Each row comes from the steps of one path. Every step used is in the known rows, and no mark comes twice. Write the path behind each row, first mark first.
Known rows
V L J: [-0.14  0.13  0.06  0.06  0.07  0.01  0.22  0.01  0.08 -0.03 -0.01 -0.21
  0.07 -0.04 -0.01  0.07  0.01 -0.13 -0.10  0.06  0.01 -0.08  0.06 -0.09
 -0.02 -0.08]
J L X: [-0.18 -0.03 -0.03  0.03 -0.02  0.03  0.14  0.06  0.09 -0.23  0.02  0.15
 -0.09 -0.09 -0.04 -0.08 -0.12 -0.02 -0.06 -0.19  0.04  0.16 -0.04  0.02
  0.03 -0.01]
B L E Z: [ 0.01  0.06 -0.20 -0.06 -0.10  0.08 -0.27  0.02 -0.24 -0.10  0.02 -0.14
  0.00  0.18 -0.07  0.04 -0.03  0.14 -0.04  0.14  0.05 -0.11 -0.04  0.02
  0.03 -0.01]
E Z J L X: [ 0.09  0.01  0.04  0.00  0.05  0.19  0.22  0.08 -0.13 -0.06  0.05  0.03
 -0.40 -0.16 -0.08 -0.23  0.10 -0.04 -0.19 -0.04 -0.04  0.09 -0.16  0.04
  0.02 -0.09]
V Z: [ 0.23 -0.03  0.02 -0.01  0.12 -0.06 -0.04  0.04  0.09  0.13  0.03  0.06
  0.20  0.13  0.10 -0.01 -0.02 -0.03  0.10 -0.10  0.00 -0.01  0.02  0.02
 -0.02  0.09]
Z J L E: [ 0.09 -0.05 -0.07  0.00  0.00  0.13 -0.22  0.10 -0.25 -0.26 -0.04  0.00
 -0.11 -0.02  0.02  0.00 -0.06 -0.10 -0.18  0.05 -0.05  0.03 -0.10 -0.02
 -0.06 -0.06]
J Z: [ 0.21  0.11 -0.06 -0.04  0.10 -0.10  0.05 -0.06  0.03  0.04 -0.01  0.10
  0.07  0.13  0.03  0.04 -0.05 -0.08  0.08  0.04 -0.03  0.17 -0.04  0.00
 -0.02 -0.03]
Z J L X: [ 0.01 -0.06  0.09  0.05  0.03  0.11  0.11  0.07 -0.02 -0.22  0.07  0.08
 -0.26 -0.18 -0.05 -0.10 -0.03 -0.09 -0.14 -0.10 -0.02  0.11 -0.11 -0.03
  0.05 -0.09]
Z B L X: [-0.22 -0.09  0.10  0.05 -0.02 -0.04  0.09  0.06  0.02 -0.06  0.07 -0.04
  0.18 -0.10 -0.06  0.03 -0.07  0.05  0.13 -0.14  0.09 -0.05  0.01 -0.11
  0.12  0.05]
E Z: [ 0.12  0.10 -0.09 -0.02  0.02 -0.08  0.01  0.00 -0.08  0.05 -0.01 -0.03
 -0.26  0.09  0.00 -0.07  0.06  0.08  0.02  0.03  0.00 -0.01 -0.03  0.08
 -0.01  0.00]
Z J: [ 0.20  0.02  0.07  0.04  0.06 -0.06 -0.14  0.02 -0.09 -0.08  0.05 -0.04
 -0.25 -0.01  0.03  0.02  0.02 -0.05 -0.02  0.07 -0.03 -0.02 -0.06 -0.06
  0.03 -0.07]
L V Z J: [ 0.45  0.01  0.21  0.03  0.10  0.03 -0.20 -0.05  0.05  0.14  0.01  0.02
  0.10 -0.01  0.01 -0.01  0.04 -0.05  0.05  0.09  0.00 -0.15 -0.11  0.02
 -0.02 -0.04]
V Z B L: [ 0.03 -0.12  0.13 -0.05  0.16 -0.02  0.08  0.12 -0.03  0.21  0.15 -0.07
  0.54  0.09  0.10  0.08 -0.01 -0.04  0.23 -0.15 -0.02 -0.10  0.02 -0.11
  0.03  0.10]
J L V Z E: [ 0.06 -0.05  0.03 -0.02 -0.07  0.10  0.08 -0.08  0.15  0.18 -0.09  0.15
  0.10  0.05  0.03  0.02 -0.06  0.02  0.02  0.03 -0.03  0.08  0.00  0.09
 -0.04  0.10]
J L E: [-0.07 -0.03 -0.19 -0.02 -0.07  0.04 -0.19  0.08 -0.13 -0.27 -0.08  0.07
  0.07  0.08  0.03  0.03 -0.14 -0.02 -0.08 -0.05  0.00  0.08 -0.02  0.04
 -0.07  0.02]
V Z J L B: [ 0.26 -0.09  0.18 -0.06  0.28  0.05  0.20  0.00 -0.01  0.09  0.12 -0.04
 -0.03 -0.13  0.06 -0.15  0.03 -0.21  0.01 -0.21 -0.14 -0.06 -0.07 -0.06
 -0.10  0.00]
J Z E L X: [-0.18  0.00 -0.13  0.02 -0.20  0.02  0.21 -0.07  0.25  0.07 -0.11  0.13
 -0.44 -0.09 -0.05 -0.06  0.08  0.08 -0.13  0.05 -0.02  0.31  0.10  0.07
  0.14  0.04]
L J Z: [ 0.11  0.15  0.06  0.03  0.15 -0.04  0.19 -0.17  0.06  0.03 -0.11  0.00
 -0.05  0.05 -0.04 -0.01  0.01 -0.16 -0.03  0.13 -0.02  0.04 -0.05 -0.05
 -0.10 -0.18]
E L J Z: [-0.06  0.11 -0.02 -0.01  0.09 -0.05  0.15 -0.04  0.18 -0.04 -0.05 -0.02
 -0.26 -0.05 -0.05 -0.04  0.10 -0.14 -0.11  0.06 -0.06  0.08 -0.02 -0.01
 -0.05 -0.21]
E Z B: [ 0.06  0.03  0.01 -0.01  0.07 -0.10  0.16  0.07 -0.15  0.18 -0.06 -0.08
 -0.04 -0.01  0.05 -0.10  0.13  0.04  0.10 -0.03 -0.03 -0.05  0.01  0.02
 -0.06  0.06]
V L: [-0.05  0.08 -0.08  0.00  0.02 -0.04  0.07  0.13  0.06 -0.02  0.10 -0.12
  0.17  0.04  0.06  0.11 -0.06 -0.04  0.01 -0.01  0.00  0.05  0.08 -0.04
  0.06  0.06]
L E Z X: [-0.02  0.00 -0.16 -0.01 -0.21  0.10 -0.30 -0.03 -0.23 -0.01 -0.02  0.08
  0.10  0.05  0.07 -0.09  0.09  0.20 -0.11  0.13  0.09 -0.13  0.13  0.16
 -0.04  0.11]
V Z X: [ 0.08 -0.10  0.06  0.00  0.00  0.03 -0.09  0.00  0.06  0.16  0.19  0.19
  0.45  0.07  0.19 -0.02  0.04  0.06  0.07 -0.09  0.04 -0.07  0.18  0.08
  0.00  0.16]
J L: [-0.06  0.00 -0.08 -0.03  0.05 -0.04  0.04  0.09 -0.01 -0.17  0.07  0.09
 -0.03  0.04  0.04  0.03 -0.10 -0.06  0.00 -0.13 -0.04  0.14 -0.04  0.00
 -0.03 -0.01]
B L: [-0.06  0.01 -0.04 -0.02  0.01 -0.08 -0.16  0.03 -0.01 -0.13  0.20 -0.06
  0.04  0.12 -0.02  0.16 -0.13  0.05  0.11 -0.01  0.04 -0.02 -0.03 -0.08
  0.10 -0.03]
L J: [-0.04  0.08  0.07  0.09  0.06 -0.09  0.05 -0.12  0.06 -0.11 -0.09 -0.07
 -0.20 -0.01 -0.04  0.00  0.00 -0.06 -0.07  0.05  0.04 -0.11 -0.01 -0.05
 -0.07 -0.14]
B L E Z X: [-0.12 -0.03 -0.14 -0.05 -0.21  0.17 -0.35 -0.01 -0.27 -0.07  0.20  0.00
  0.23  0.12  0.01  0.02  0.03  0.23 -0.06  0.14  0.09 -0.17  0.08  0.09
  0.04  0.06]

Write each row's path
[ 0.00  0.08  0.05  0.00 -0.07 -0.08 -0.32 -0.07  0.06 -0.13  0.11 -0.03
  0.13  0.06 -0.12  0.18 -0.15  0.10  0.14  0.08  0.09 -0.12 -0.09 -0.02
  0.07 -0.07]
B L V
[ 0.10 -0.03  0.04 -0.01  0.11  0.03  0.02  0.10 -0.13 -0.16  0.11  0.02
 -0.19 -0.04  0.04 -0.01 -0.02 -0.13 -0.08 -0.04 -0.09  0.09 -0.12 -0.05
 -0.01 -0.09]
Z J L
[ 0.00  0.04 -0.23 -0.07 -0.05  0.11 -0.07  0.08 -0.23 -0.13 -0.10  0.01
 -0.09  0.10 -0.01 -0.10 -0.01  0.03 -0.13  0.01 -0.03  0.05 -0.06  0.11
 -0.10  0.01]
J L E Z
[-0.24 -0.04 -0.17  0.03 -0.22 -0.10 -0.02  0.02  0.15  0.01 -0.05 -0.01
 -0.54 -0.01  0.03  0.06  0.08  0.15 -0.09  0.05 -0.04  0.13  0.14  0.05
  0.10  0.07]
Z E L
[ 0.19 -0.02  0.06  0.04 -0.12 -0.01 -0.08 -0.18  0.18  0.27 -0.15  0.09
  0.05  0.08  0.02  0.05 -0.01  0.12  0.07  0.13  0.03 -0.04  0.06  0.09
  0.00  0.14]
L V Z E
[-0.08  0.00  0.13  0.02 -0.02 -0.10 -0.17 -0.01 -0.01 -0.02  0.04 -0.08
  0.31 -0.04 -0.07  0.16 -0.09  0.06  0.23  0.01  0.07 -0.15 -0.06 -0.07
  0.03 -0.02]
Z B L V
[-0.08  0.02 -0.11 -0.05 -0.06 -0.12  0.20 -0.18  0.20  0.16 -0.09 -0.03
 -0.53 -0.10 -0.02 -0.05  0.09  0.02 -0.02  0.01 -0.11  0.17  0.13  0.02
  0.02  0.03]
J Z E L B
[-0.07 -0.01 -0.14 -0.02 -0.12  0.00 -0.38  0.02 -0.14 -0.24  0.05 -0.08
  0.15  0.16 -0.04  0.18 -0.16  0.08  0.02  0.07  0.07 -0.08  0.00 -0.05
  0.05 -0.01]
B L E
[-0.20  0.03  0.02  0.00 -0.02  0.03  0.08 -0.06  0.15  0.02  0.12  0.10
 -0.03 -0.12  0.04 -0.06  0.17 -0.05 -0.15  0.06 -0.02  0.02  0.12  0.05
 -0.02 -0.14]
E L J Z X
[ 0.01  0.11  0.04  0.06  0.01  0.01  0.31 -0.29  0.06  0.15 -0.20  0.00
 -0.27  0.06 -0.03  0.02  0.05 -0.08 -0.10  0.28 -0.05  0.12  0.04 -0.04
 -0.05 -0.10]
L J Z E
[ 0.08 -0.08  0.16 -0.04  0.13  0.01  0.12  0.08  0.07  0.17 -0.04  0.11
  0.51 -0.07  0.07 -0.04 -0.03 -0.10  0.17 -0.18 -0.04 -0.02 -0.06  0.03
 -0.12  0.08]
J L V Z B
[-0.24 -0.03 -0.10  0.05 -0.15 -0.09 -0.06  0.10  0.24 -0.18 -0.01  0.06
 -0.40 -0.15 -0.05 -0.07  0.03  0.10 -0.08 -0.16  0.06  0.08  0.06  0.06
  0.12  0.00]
E L X
[-0.14  0.05  0.11  0.04  0.07 -0.02 -0.01 -0.09  0.02 -0.16  0.09 -0.16
 -0.06  0.06 -0.10  0.11 -0.06 -0.04 -0.01  0.07  0.05 -0.14 -0.04 -0.13
  0.01 -0.18]
B L J
[-0.14 -0.07  0.05 -0.01  0.05 -0.09  0.01  0.08 -0.09 -0.02  0.13 -0.11
  0.23  0.03  0.03  0.14 -0.05  0.01  0.20 -0.07  0.01 -0.06  0.00 -0.13
  0.06  0.02]
Z B L
[ 0.29  0.06 -0.08  0.01 -0.04  0.09 -0.25  0.00 -0.32 -0.04 -0.11 -0.11
 -0.31  0.04 -0.02 -0.09  0.12  0.04 -0.17  0.23 -0.01 -0.10 -0.08  0.05
 -0.04 -0.04]
L E Z J
[-0.01  0.05 -0.01 -0.01 -0.02 -0.06 -0.11  0.00  0.08 -0.16 -0.01  0.12
  0.02 -0.03 -0.06  0.04 -0.15  0.00  0.04 -0.04  0.02  0.05 -0.11  0.06
 -0.05 -0.05]
J L V
[ 0.09  0.06  0.14 -0.05  0.07 -0.06  0.00 -0.07 -0.01  0.11  0.05  0.00
  0.43  0.02 -0.07  0.14 -0.08 -0.05  0.25  0.08  0.01 -0.01 -0.11 -0.08
  0.01 -0.06]
J Z B L V
[ 0.28  0.03  0.09  0.01  0.03 -0.06 -0.19 -0.06  0.17  0.14 -0.05  0.09
  0.27  0.06  0.01  0.02 -0.05  0.03  0.14  0.00  0.06 -0.10 -0.04  0.08
 -0.04  0.06]
L V Z
[-0.14 -0.05 -0.17 -0.06 -0.15  0.20 -0.16  0.06 -0.27 -0.10  0.06  0.14
  0.16  0.03  0.07 -0.12  0.04  0.11 -0.17  0.03  0.01 -0.01  0.08  0.17
 -0.08  0.08]
J L E Z X
[ 0.01 -0.02 -0.06 -0.06  0.03  0.03 -0.07  0.01 -0.22  0.01 -0.04 -0.05
  0.49  0.12  0.00  0.13 -0.08 -0.06  0.12  0.08 -0.01  0.03 -0.03 -0.10
 -0.01  0.02]
J Z B L E
[ 0.39 -0.04  0.13  0.00  0.17  0.03 -0.05  0.05 -0.03  0.14  0.08  0.00
  0.04  0.05  0.10 -0.03  0.08 -0.10  0.02  0.00 -0.05 -0.05 -0.04 -0.04
  0.00  0.01]
V Z J
[ 0.21 -0.04  0.18  0.02  0.08 -0.09 -0.01 -0.01  0.09  0.25 -0.12  0.04
  0.47 -0.03  0.07 -0.01  0.02 -0.01  0.22 -0.08  0.03 -0.15  0.00  0.03
 -0.08  0.10]
L V Z B
[ 0.05  0.07  0.17  0.04  0.20 -0.07  0.35 -0.11 -0.02  0.15 -0.16 -0.04
  0.16 -0.05  0.01 -0.03  0.08 -0.20  0.04  0.06 -0.05  0.00 -0.02 -0.10
 -0.14 -0.12]
L J Z B
[-0.08 -0.01 -0.01 -0.04  0.12 -0.13  0.13 -0.05  0.05 -0.14  0.04 -0.01
 -0.17 -0.12 -0.01 -0.06 -0.10 -0.08  0.06 -0.23 -0.06  0.03 -0.01 -0.02
 -0.09  0.00]
J L B
[-0.34  0.00 -0.05  0.09 -0.16 -0.04  0.11 -0.09  0.19 -0.01 -0.15 -0.11
 -0.64 -0.09 -0.03  0.00  0.14  0.06 -0.22  0.13 -0.03  0.00  0.14  0.00
  0.02 -0.09]
Z E L J
[-0.34 -0.06 -0.13  0.08 -0.29 -0.03  0.06 -0.01  0.25 -0.05 -0.10  0.05
 -0.62 -0.14 -0.04 -0.04  0.07  0.19 -0.15 -0.01  0.04  0.16  0.15  0.07
  0.16  0.08]
Z E L X
[ 0.03  0.20  0.05  0.00  0.17  0.06  0.35 -0.05  0.08  0.09 -0.02 -0.14
  0.22  0.01 -0.02  0.05  0.01 -0.23 -0.08  0.14 -0.04  0.08  0.01 -0.09
 -0.05 -0.12]
V L J Z
[ 0.18 -0.12  0.16  0.01  0.15  0.19  0.18  0.11  0.04  0.00  0.10  0.13
  0.05 -0.12  0.02 -0.16  0.01 -0.15 -0.10 -0.17 -0.05  0.09 -0.10 -0.01
  0.02  0.00]
V Z J L X
[ 0.03 -0.15  0.01 -0.05  0.04  0.06 -0.16  0.12 -0.15  0.10  0.01 -0.09
  0.64  0.13  0.08  0.10 -0.05 -0.01  0.13 -0.07  0.02 -0.15  0.04 -0.08
 -0.01  0.14]
V Z B L E
[-0.08 -0.04 -0.12 -0.06  0.00  0.08  0.08  0.14 -0.31 -0.01 -0.15 -0.03
  0.12  0.00  0.04 -0.12  0.05 -0.01 -0.06 -0.06 -0.05  0.01 -0.03  0.06
 -0.14  0.07]
J L E Z B
[-0.15 -0.03  0.06  0.00  0.00  0.04  0.20  0.06 -0.09  0.08  0.06 -0.10
  0.03 -0.08 -0.09 -0.09  0.06  0.10  0.08 -0.08  0.06 -0.07 -0.03 -0.04
  0.10  0.04]
E Z B L X
[ 0.11  0.07 -0.20 -0.01 -0.10  0.00 -0.23 -0.01 -0.21 -0.05 -0.17 -0.04
 -0.16  0.13 -0.01 -0.07  0.04  0.12 -0.09  0.12  0.04 -0.07 -0.01  0.11
 -0.06  0.04]
L E Z
[-0.07 -0.12 -0.03 -0.02 -0.04 -0.09  0.14 -0.08  0.27  0.25 -0.06 -0.06
 -0.37 -0.09  0.06 -0.08  0.12  0.07  0.00 -0.11 -0.08 -0.01  0.19  0.04
  0.01  0.15]
V Z E L B
[-0.06 -0.15  0.18  0.01  0.08  0.05  0.17  0.07  0.07  0.14  0.10 -0.01
  0.49 -0.03  0.01 -0.01 -0.02 -0.01  0.16 -0.22  0.06 -0.07  0.03 -0.09
  0.10  0.12]
V Z B L X
[-0.16 -0.01  0.02  0.03 -0.07  0.00 -0.08  0.00  0.08 -0.19  0.14  0.00
 -0.02  0.00 -0.11  0.07 -0.13  0.09  0.04 -0.07  0.12  0.01 -0.02 -0.06
  0.16 -0.02]
B L X
[-0.18  0.01 -0.11  0.05 -0.29 -0.10 -0.19 -0.07  0.23  0.00 -0.13  0.02
 -0.49 -0.08 -0.05  0.07  0.04  0.20 -0.05  0.14  0.02  0.05  0.08  0.11
  0.08  0.02]
Z E L V
